Every row comes from one small tree of marks. The marks that hang from a mark follow it in brackets, in alphabetical order. Every link used is in the known rows. Which tree was each row made from?
Known rows
kezo(pipo): [-0.46  0.05 -0.05  0.25 -0.17 -0.07  0.22  0.04  0.01 -0.32 -0.04 -0.04
 -0.31  0.21  0.23  0.02 -0.04 -0.27 -0.19  0.00  0.07 -0.12]
rora(runul(dipab kateb meluf(buvab))): [ 0.13  0.17  0.10  0.13  0.00 -0.13  0.04 -0.09 -0.08  0.11 -0.05 -0.19
 -0.10  0.07  0.02  0.02 -0.06 -0.05 -0.17  0.02 -0.26 -0.03]
rora(kunosud runul(meluf(buvab))): [-0.03  0.00  0.28 -0.17  0.00 -0.05  0.07 -0.13 -0.07  0.13 -0.14 -0.33
  0.13  0.20  0.05  0.10 -0.03 -0.16  0.04 -0.13 -0.21 -0.05]
zadeki(detudag): [-0.51  0.18  0.02  0.19 -0.06  0.04  0.48  0.03  0.25 -0.22  0.07 -0.10
 -0.13  0.14  0.14  0.03 -0.10 -0.32 -0.31  0.01 -0.01 -0.16]
rora(kunosud runul(dipab kateb(zadeki))): [-0.14  0.05  0.19 -0.12  0.18 -0.19 -0.10 -0.20 -0.13 -0.02 -0.15 -0.46
 -0.16  0.13  0.03  0.26 -0.21 -0.12 -0.03 -0.10 -0.36 -0.16]
rora(kunosud runul(kateb meluf(buvab))): [ 0.09  0.01  0.30 -0.13 -0.10 -0.14  0.02 -0.18 -0.10  0.14 -0.08 -0.45
  0.08  0.12  0.06  0.04 -0.07 -0.06  0.03 -0.14 -0.20 -0.06]
rora(kunosud): [-0.40  0.11  0.24 -0.06 -0.02 -0.11  0.14 -0.08 -0.03 -0.16 -0.02 -0.20
 -0.07  0.19  0.13  0.09 -0.19 -0.31 -0.05 -0.13 -0.12 -0.12]
dipab(pipo): [-0.33  0.06 -0.05  0.09  0.06 -0.06  0.11  0.04 -0.08 -0.13  0.13 -0.18
 -0.17  0.24  0.11  0.10 -0.12 -0.30 -0.07  0.06  0.02 -0.13]
meluf(buvab runul(dipab kateb(zadeki))): [ 0.13  0.23  0.00  0.34  0.04 -0.09  0.13 -0.06 -0.01  0.12  0.02 -0.13
 -0.13  0.01  0.21 -0.02 -0.19 -0.51 -0.02  0.00 -0.29 -0.22]
runul(dipab kateb): [-0.17  0.31  0.08  0.27  0.00 -0.27  0.06 -0.08 -0.06 -0.15  0.11 -0.08
 -0.38  0.00  0.09  0.01 -0.24 -0.13 -0.29  0.04 -0.20 -0.09]
kateb(zadeki): [-0.37  0.18 -0.05  0.15  0.03  0.07  0.17  0.12 -0.05 -0.18 -0.10 -0.22
 -0.24  0.31  0.14  0.10 -0.16 -0.37 -0.18 -0.04 -0.20 -0.23]
runul(kateb): [-0.23  0.22  0.06  0.20 -0.19 -0.17  0.18 -0.03 -0.03 -0.22  0.09 -0.20
 -0.19  0.10  0.12 -0.07 -0.20 -0.19 -0.20 -0.03 -0.06 -0.14]
detudag(zadeki): [-0.33  0.27  0.10  0.18  0.10  0.02  0.18  0.11 -0.04 -0.18 -0.09 -0.13
 -0.11  0.20  0.07  0.01 -0.15 -0.58 -0.05 -0.05 -0.05 -0.06]
runul(meluf rora): [-0.07  0.33  0.12  0.23 -0.34  0.08  0.00  0.31 -0.12  0.07  0.06 -0.10
 -0.13  0.24  0.08 -0.16 -0.16 -0.07 -0.09 -0.05 -0.14  0.05]
pipo(kezo): [-0.37  0.25  0.05  0.16 -0.20 -0.10  0.25  0.10  0.12 -0.16  0.08 -0.14
 -0.24  0.23  0.03  0.02 -0.23 -0.44 -0.24 -0.02  0.00 -0.07]
rora(runul(dipab kateb)): [-0.16  0.16  0.03  0.09  0.12 -0.16  0.05 -0.12 -0.06 -0.11 -0.10 -0.19
 -0.15  0.09 -0.01  0.13 -0.17 -0.15 -0.20  0.01 -0.24 -0.10]
runul(dipab kateb(zadeki) meluf(buvab)): [ 0.28  0.31  0.13  0.34 -0.12 -0.16  0.00  0.03 -0.14  0.21  0.13 -0.23
 -0.38  0.02  0.16 -0.10 -0.08 -0.02 -0.25  0.04 -0.30 -0.07]
runul(dipab meluf): [-0.05  0.31  0.14  0.21 -0.04 -0.06  0.09  0.11 -0.08  0.04  0.09  0.12
 -0.29  0.12  0.04 -0.02 -0.10 -0.08 -0.32  0.07 -0.24  0.03]
rerev(pipo): [-0.43  0.09  0.03  0.27  0.02  0.14  0.17 -0.01 -0.15 -0.30 -0.10  0.01
 -0.08  0.25  0.13  0.01 -0.12 -0.38 -0.22 -0.19  0.11 -0.18]
dipab(pipo(kezo)): [-0.30  0.10 -0.04  0.09 -0.06 -0.10  0.11  0.08 -0.01 -0.08  0.19 -0.26
 -0.25  0.26  0.06  0.11 -0.18 -0.37 -0.10  0.07  0.07 -0.10]
meluf(buvab runul(dipab)): [ 0.00  0.23  0.02  0.30  0.10 -0.05  0.21 -0.05  0.05  0.09 -0.01  0.10
 -0.02  0.04  0.19 -0.01 -0.15 -0.59 -0.03  0.02 -0.24 -0.15]
rora(kunosud runul(kateb)): [-0.20  0.00  0.22 -0.17  0.02 -0.17  0.02 -0.21 -0.08 -0.10 -0.13 -0.45
  0.03  0.15  0.03  0.16 -0.18 -0.16  0.02 -0.14 -0.20 -0.13]
rora(runul): [-0.33  0.08 -0.01  0.00  0.10  0.01  0.17 -0.04 -0.01 -0.17 -0.19 -0.14
  0.02  0.24  0.00  0.13 -0.11 -0.29 -0.13 -0.03 -0.15 -0.11]
rora(runul(meluf(buvab))): [-0.03  0.10  0.07  0.03 -0.01  0.04  0.18 -0.01 -0.02  0.06 -0.13 -0.15
  0.08  0.21  0.02  0.01  0.00 -0.20 -0.11 -0.03 -0.15 -0.05]

Which tree is each row?
[-0.07  0.16  0.07  0.04  0.09 -0.01  0.07  0.01 -0.07  0.02 -0.11 -0.05
 -0.09  0.18 -0.05  0.11 -0.07 -0.11 -0.22  0.04 -0.27 -0.02] : rora(runul(dipab meluf))
[ 0.05  0.26  0.30  0.14 -0.31 -0.01 -0.04  0.15 -0.12  0.25  0.07 -0.25
 -0.02  0.16  0.18 -0.16 -0.11 -0.10  0.07 -0.14 -0.15  0.06] : runul(meluf(buvab) rora(kunosud))
[ 0.13  0.33  0.08  0.29 -0.43  0.02 -0.13  0.31 -0.20  0.11  0.10 -0.42
 -0.29  0.19  0.13 -0.18 -0.22  0.06 -0.07 -0.07 -0.23 -0.05] : runul(kateb(zadeki) meluf rora)
[ 0.01  0.01  0.27 -0.18 -0.10 -0.12 -0.02 -0.13 -0.11  0.05 -0.08 -0.44
  0.03  0.16  0.00  0.09 -0.11 -0.02 -0.01 -0.13 -0.22 -0.07] : rora(kunosud runul(kateb meluf))
[ 0.26  0.32  0.19  0.33 -0.17 -0.23  0.06 -0.03 -0.09  0.18  0.19 -0.08
 -0.30 -0.04  0.13 -0.15 -0.08  0.00 -0.26  0.04 -0.21  0.01] : runul(dipab kateb meluf(buvab))
[-0.08  0.26  0.18  0.17 -0.04 -0.29 -0.31 -0.01 -0.23  0.07  0.21 -0.40
 -0.38  0.02  0.13  0.07 -0.33  0.00  0.04 -0.02 -0.23 -0.02] : runul(dipab(pipo) kateb rora(kunosud))
[ 0.17  0.37  0.31  0.21 -0.29 -0.21 -0.26  0.11 -0.22  0.20  0.18 -0.29
 -0.34  0.01  0.09 -0.10 -0.27  0.16 -0.08 -0.06 -0.32  0.08] : runul(dipab kateb meluf rora(kunosud))
[ 0.11  0.35  0.14  0.28 -0.48 -0.05 -0.07  0.24 -0.15  0.08  0.17 -0.28
 -0.20  0.12  0.10 -0.24 -0.21  0.08 -0.09 -0.06 -0.14  0.03] : runul(kateb meluf rora)
[ 0.05  0.26  0.22  0.11 -0.08 -0.09 -0.29  0.17 -0.25  0.26  0.18 -0.21
 -0.30  0.15  0.08  0.04 -0.19  0.04  0.01  0.01 -0.27  0.09] : runul(dipab(pipo) meluf rora(kunosud))
[-0.20  0.20  0.06  0.12 -0.11  0.06  0.03  0.13 -0.03 -0.04 -0.04 -0.11
  0.03  0.19  0.12  0.02 -0.31 -0.49  0.11 -0.10 -0.23 -0.14] : meluf(runul(rora(kunosud)))
[-0.19  0.26  0.21  0.15 -0.29 -0.18 -0.11  0.04 -0.13 -0.08  0.08 -0.42
 -0.17  0.10  0.15 -0.08 -0.32 -0.10  0.05 -0.16 -0.14 -0.07] : runul(kateb rora(kunosud))
[-0.16  0.07  0.24 -0.12  0.14 -0.23 -0.06 -0.24 -0.10 -0.04 -0.11 -0.36
 -0.10  0.07  0.01  0.22 -0.21 -0.11 -0.05 -0.09 -0.30 -0.10] : rora(kunosud runul(dipab kateb))
[ 0.10  0.28  0.29  0.14 -0.47 -0.11 -0.15  0.16 -0.19  0.13  0.15 -0.41
 -0.16  0.11  0.11 -0.18 -0.24  0.10  0.02 -0.13 -0.18  0.03] : runul(kateb meluf rora(kunosud))
[-0.01  0.19 -0.05  0.22 -0.01 -0.14  0.04  0.03 -0.02 -0.01  0.14 -0.12
 -0.23  0.06  0.07  0.07 -0.30 -0.42 -0.06  0.07 -0.21 -0.16] : meluf(runul(dipab(pipo(kezo)) kateb))
[-0.24 -0.01  0.17 -0.19  0.29 -0.15 -0.08 -0.20 -0.12  0.00 -0.11 -0.31
 -0.07  0.17  0.00  0.32 -0.15 -0.19  0.02 -0.04 -0.26 -0.09] : rora(kunosud runul(dipab(pipo)))
[ 0.09  0.11  0.10  0.08 -0.11 -0.06  0.13 -0.05 -0.05  0.07 -0.06 -0.28
  0.03  0.14  0.03 -0.04 -0.04 -0.09 -0.11 -0.04 -0.15 -0.06] : rora(runul(kateb meluf(buvab)))
[ 0.00  0.11  0.07  0.04 -0.12 -0.04  0.09  0.00 -0.07 -0.02 -0.06 -0.26
 -0.02  0.18 -0.02  0.00 -0.08 -0.05 -0.16 -0.02 -0.16 -0.07] : rora(runul(kateb meluf))
[-0.14  0.15 -0.02  0.08  0.15 -0.10  0.00 -0.08 -0.08 -0.09 -0.14 -0.28
 -0.21  0.14  0.01  0.17 -0.17 -0.16 -0.19  0.00 -0.31 -0.15] : rora(runul(dipab kateb(zadeki)))
[-0.03  0.32 -0.01  0.32 -0.10 -0.07 -0.05  0.11 -0.06 -0.01  0.05 -0.07
 -0.17  0.05  0.10 -0.02 -0.35 -0.36 -0.02  0.00 -0.30 -0.12] : meluf(runul(dipab kateb rora))
[-0.11  0.00  0.25 -0.22  0.00 -0.02  0.03 -0.08 -0.09  0.04 -0.15 -0.31
  0.09  0.24 -0.01  0.14 -0.08 -0.12 -0.01 -0.12 -0.22 -0.05] : rora(kunosud runul(meluf))
[ 0.02  0.31  0.02  0.37  0.01 -0.02  0.07  0.05 -0.01  0.16  0.00  0.03
 -0.03  0.04  0.20 -0.05 -0.22 -0.54  0.07 -0.02 -0.27 -0.10] : meluf(buvab runul(dipab rora))
[ 0.12  0.24  0.04  0.34  0.00 -0.15  0.16 -0.10  0.03  0.10  0.06 -0.03
 -0.06 -0.04  0.19 -0.06 -0.19 -0.49 -0.03  0.01 -0.23 -0.16] : meluf(buvab runul(dipab kateb))
[-0.07  0.21  0.08  0.16 -0.21 -0.03 -0.02  0.09 -0.06 -0.03  0.03 -0.24
 -0.02  0.11  0.12 -0.03 -0.35 -0.38  0.12 -0.11 -0.23 -0.16] : meluf(runul(kateb rora(kunosud)))
[-0.03  0.27  0.09  0.21 -0.09 -0.10 -0.10  0.05 -0.08  0.02  0.04 -0.16
 -0.14  0.04  0.11  0.02 -0.37 -0.34  0.06 -0.06 -0.32 -0.13] : meluf(runul(dipab kateb rora(kunosud)))
[-0.18 -0.01  0.18 -0.17  0.05 -0.12 -0.02 -0.16 -0.11 -0.07 -0.18 -0.55
 -0.03  0.20  0.05  0.20 -0.18 -0.17  0.03 -0.15 -0.26 -0.19] : rora(kunosud runul(kateb(zadeki)))
[ 0.16  0.17 -0.01  0.31  0.06 -0.16  0.10 -0.10 -0.03  0.14  0.13 -0.11
 -0.09 -0.02  0.20 -0.02 -0.17 -0.47  0.04  0.05 -0.19 -0.17] : meluf(buvab runul(dipab(pipo) kateb))
[-0.13  0.42  0.09  0.36 -0.12 -0.22 -0.15  0.08 -0.14 -0.05  0.12 -0.17
 -0.39  0.01  0.11 -0.06 -0.33 -0.05 -0.15 -0.01 -0.25 -0.02] : runul(dipab kateb rora)
[-0.18  0.14 -0.02  0.10  0.16 -0.08  0.09 -0.08  0.00 -0.08 -0.12 -0.31
 -0.22  0.12  0.02  0.19 -0.16 -0.15 -0.22  0.02 -0.29 -0.17] : rora(runul(dipab kateb(zadeki(detudag))))
[-0.22  0.24  0.14  0.17 -0.24 -0.07 -0.04  0.09 -0.06 -0.03  0.05 -0.60
 -0.27  0.13  0.19  0.00 -0.30 -0.10  0.01 -0.15 -0.21 -0.17] : runul(kateb(zadeki(detudag)) rora(kunosud))
[ 0.04  0.17  0.08  0.08  0.00 -0.11  0.02 -0.03 -0.09  0.03 -0.05 -0.18
 -0.15  0.10 -0.04  0.06 -0.11 -0.01 -0.22  0.02 -0.27 -0.03] : rora(runul(dipab kateb meluf))
[-0.19  0.28  0.01  0.30  0.04 -0.16  0.12 -0.02  0.01 -0.10  0.08 -0.26
 -0.47  0.04  0.14  0.09 -0.22 -0.14 -0.33  0.04 -0.27 -0.19] : runul(dipab kateb(zadeki(detudag)))
[-0.28  0.06  0.22 -0.17  0.24 -0.14 -0.01 -0.20 -0.07 -0.05 -0.18 -0.24
 -0.05  0.15  0.00  0.28 -0.16 -0.22 -0.05 -0.08 -0.31 -0.09] : rora(kunosud runul(dipab))
